Each row was made from one walk, in order. Every step used is in the known rows, and no mark comes twice. Write each row's walk.
Known rows:
vonikod > nupef: [-20  -5   5 -73  27  -9   0  -7  13 -33  36  -3  -9  61  16  -2 -39   3
  -8   4   7  -3 -75   3  10]
gosa > fonaf > vuminud > setem > favaz: [ 37   4  -2 -47  -7 -10  -4  -4  -9  32  -3  20 -21  37   2 -17  18  12
   5   8 -17  11  36  29  -7]
gosa > fonaf: [-48  -8  26 -45  -2 -38   0 -10  29  -5   6  25 -17  77   5  11  15  13
 -25  12   0  17 -17  27  -8]
setem > fezoli: [  0  -3   1 -27   2  11 -13 -13  10 -11  -7 -14  20  -2  -3   5 -28   8
  -6 -14  20  19  25 -26  -8]
vuminud > setem > favaz > fonaf > gosa: [ 35  -8  24   6   3 -20  32   1  10  20 -52  18 -27  14  10  10  73  16
 -11   4   2   6 -28  37  27]
zefed > fezoli > setem > favaz > nupef > vonikod: [-42  11 -25  40 -26  -4 -18  34  20 -24  14  -1  20 -45 -11  -9  -6 -18
  -2  -3  -8   0  24  -7   3]
setem > favaz: [ 41  -4  -8 -42  -5   9  -9  -6  -6  -2  -9   6  18  11  12  -4 -20   0
   5 -16  -1  32 -23   8  -6]
fonaf > gosa: [-24  -8  27 -20  -9 -24  10   2  12   1 -13  11 -10  47   6  23  35  18
 -24   4   0  16 -13  33  15]
zefed > fezoli > setem > favaz > nupef: [ -9  -2 -18  50 -50 -22 -32   9  21 -30 -11  -4  56 -38  -3   4  -3 -10
  16   1   1  21  15   3  -3]
vuminud > setem > fezoli > zefed: [ -2   2   1  10  12  49  -9   6  26  22 -24 -26  28   3  -7  16 -74  -5
  11 -14  14   4  58 -31 -28]
nupef > vuminud > fonaf: [ 17 -21  -9  16  19 -24  13 -10 -31  14 -20  14  -1 -30   3 -20 -12 -18
 -12  -5   4 -13 -64  20  10]
zefed > fezoli > setem > favaz > fonaf > vuminud: [ 39  -4   9  62  -3  -8 -19 -21  -6 -21  -9   3  13   9  -9   7  24  18
  20  -8 -19  16  40 -13   2]
gosa > fonaf > vuminud > setem: [ -9   8  19 -42  -2 -25   8   1   5  36   7  20 -43  60  -3  -4  21  14
  -9  30 -19 -14  44  26  -5]
vonikod > nupef > favaz > fonaf: [  -6   -6    6   -4   58   11   29  -16  -28  -35   13   -5  -24  -13
   11    6   19   -4  -15  -19    5  -16 -114   -9   22]
vonikod > nupef > favaz > fonaf > vuminud: [  6  -1   5   2  46   4   6 -29 -49 -29  30   0 -34   5  -5  -2  41  20
  -4  -8 -14 -14 -45   2  21]
zefed > fezoli > setem > favaz: [ 12  -3  -4  39 -25   3 -25   4  22 -20  -5  -6  59  15   3   8 -46 -10
  17 -27  -8  38  40 -28 -20]
favaz > setem > fezoli: [-15   3  10  10 -20  29   5 -14  13  -9   0 -17   3 -35   1  13   4   0
   8  -8  25  -2  28 -25  -2]
setem > fezoli > zefed: [-11  -4   2  16  13  47 -21  -7  22  -4 -16 -27  42  10  -8  21 -71   3
   9 -24  17  21  43 -33 -27]
fezoli > setem > favaz: [ 16   1  -2   6 -15 -17 -15   0  10 -12 -12   1  41  17   2  -2 -16  -3
  12 -27  -7  35  12 -12 -12]
zefed > fezoli: [-10 -10  10  15 -18  28 -17   6  23 -21   9  -7  32  19  11  29 -73 -10
  -2  -2   0  15  17 -24 -15]
favaz > setem: [-20   5  24  12 -29  18  23  -3  12  -5   6  -1 -14 -16  12  21  15 -11
  10   7   6 -17 -23   4   4]
favaz > nupef > vuminud > setem > fezoli: [ -1   3 -26   4  -8   4   0  12  -6  21  -1 -13   2 -65  -9 -18   4 -11
  -1  20  24 -22  22 -16  -3]
fonaf > vuminud: [ 11   1   9 -25  -2  -9 -17 -18 -22  -6  19   7 -10  35  -6   4   7  23
   0   7 -18   8  25   9   1]
fezoli > setem: [-32   4  18  31 -13 -38  -7   5  30 -21  -5  -4  36  31  -4  15 -23  -4
   1 -12  -8  15  17 -24 -10]
favaz > fonaf > gosa: [ -1 -12  38  13   6 -30  26  -9  17  -5 -40  15 -23  27   7  25  69  21
 -22   5   5   6 -44  32  30]

Write each row's walk:
[ -4   5 -22   9 -14 -15  16  30 -11  33   5   4 -15 -53   0 -16  17 -24
  -3  43   4 -41 -28  14   4]
favaz > nupef > vuminud > setem
[-20  -9 -22 -24  28  -6   2   6 -19 -17  54  -3 -11  11   7 -21  -9 -10
  -9  17  11 -25 -90  -3   5]
vonikod > nupef > vuminud
[ 59   7  -9 -40  -6   8  -2   1 -21  31  -6   8 -10  11   4 -16  -5   5
  13   1 -17  10  29  16  -4]
fonaf > vuminud > setem > favaz
[ 33   6   5  -7  12   7   4 -14  -3  19 -20  -9 -17 -15  -9  -6  13  14
   4   5   8 -10  57 -20   2]
favaz > fonaf > vuminud > setem > fezoli
[ 19  11  10 -33  -3  -3   9   6 -10  34   3   7 -28  24  -1  -3  -4   6
   2  23 -19 -18  39  11  -1]
fonaf > vuminud > setem
[ 23   4 -21 -18 -32 -15  -4  13   2  11 -21   6  10 -46   5 -11  16 -10
   8  21   4   0 -17  34   8]
vuminud > setem > favaz > nupef
[-29  -2  19 -30  -4 -35 -17 -23  -2  -4  23  23 -28  78  -9   3  39  33
 -12  17 -18  13  32  29  -3]
gosa > fonaf > vuminud
[-24   1   9  45  -7  59  -8  -8  26  -2 -13 -29  29 -16  -6  26 -43  -3
  20 -19  21   3  44 -32 -22]
favaz > setem > fezoli > zefed
[-36   3   0  54   9  78  -4  -6  -4  -7   3 -34  26 -40  -8  26 -40  -9
  15 -35  18   0  33 -38 -23]
nupef > favaz > setem > fezoli > zefed
[-31   5   0  21  -4  51  10 -12 -23 -15  18 -23  -2 -66  -3  13   8  -8
   2 -27  21  -5  14 -32  -3]
nupef > favaz > setem > fezoli
[ 39   0 -29 -42  13  10   9  16 -21  25  17   3 -11  -4  14 -33 -15 -16
   7   8   1 -11 -42   8  -2]
vonikod > nupef > vuminud > setem > favaz
[ -5   2 -15 -34  23   0  23  25  -8  26  33   0 -30   4  10 -24 -18 -20
  -5  30   4 -44 -53   0   2]
vonikod > nupef > vuminud > setem
[ 19   8   6 -18  37   6  26  -4 -33  14  16   1 -49   5   2  -8  21   4
  -1  12 -15 -36 -22   4  16]
vonikod > nupef > favaz > fonaf > vuminud > setem
[ 32  -2  19  10  13 -16   1 -27 -16 -12  -8   9 -22  16  -5   5  45  26
   2   8 -14  -3  -5   8  15]
favaz > fonaf > vuminud
[-22  11 -26 -16 -12  -7  -5  26   1 -10  11   7  -9 -47  -7 -20  16 -10
 -10   4  -4  -5 -22  18  15]
setem > favaz > nupef > vonikod
[ 50   1 -25 -23  -1  12   9  17 -22  37  -1   7  -3 -22   9 -25  -7 -17
   7   5  -3  -5 -17   7  -8]
nupef > vuminud > setem > favaz
[ -5   5   6 -33   1  -6  -7 -11   6  23   0   0 -21  25 -12  -7   8  20
  -6  10   5   1  80  -7 -10]
gosa > fonaf > vuminud > setem > fezoli
[ 66  -5  -6  18  19   0  29   1 -10  22 -34  10 -17 -37   9 -14  37 -11
   7   6   3 -14 -57   4  12]
nupef > vuminud > setem > favaz > fonaf
[ 11 -17 -27  60  -9 -51  -4  -5 -26   3 -31  13  25 -67  -8 -30  18 -22
   4  -5   4  -6 -47  28  13]
fezoli > setem > favaz > nupef > vuminud > fonaf
[-41  -1 -11 -47  49  28   9  -4 -44 -36  57 -12 -13   7  11   0 -29 -10
 -18 -27  -1  -6 -87 -10   6]
vonikod > nupef > favaz
[-18   2   8  11  10  28 -17  -6  23  25 -11 -13   8  36 -16  11 -38  14
   8  -3   5   6  88 -15 -29]
gosa > fonaf > vuminud > setem > fezoli > zefed
[-39  -2  17  65 -24 -12 -21  11  42 -30   4 -12  58  28  -3  29 -60 -12
   7 -13  -8  20  51 -44 -21]
zefed > fezoli > setem
[ -9  19 -28 -15 -14  -5  -2  27  -9  12  16  10 -28 -45 -13 -28  31  -5
  -4  16 -16 -20  18  24  15]
fonaf > vuminud > setem > favaz > nupef > vonikod
[  7 -14  27  65 -12 -22   9  -3  25 -13 -43   9  13  20   3  26  50  14
  -5 -11   0  24   3  12  17]
zefed > fezoli > setem > favaz > fonaf > gosa
[-37  14 -23  17 -18 -23  -9  30  13 -17  10   4   7 -41 -13 -18  18 -13
  -6  -3  -8  -3   2   6  10]
fezoli > setem > favaz > nupef > vonikod
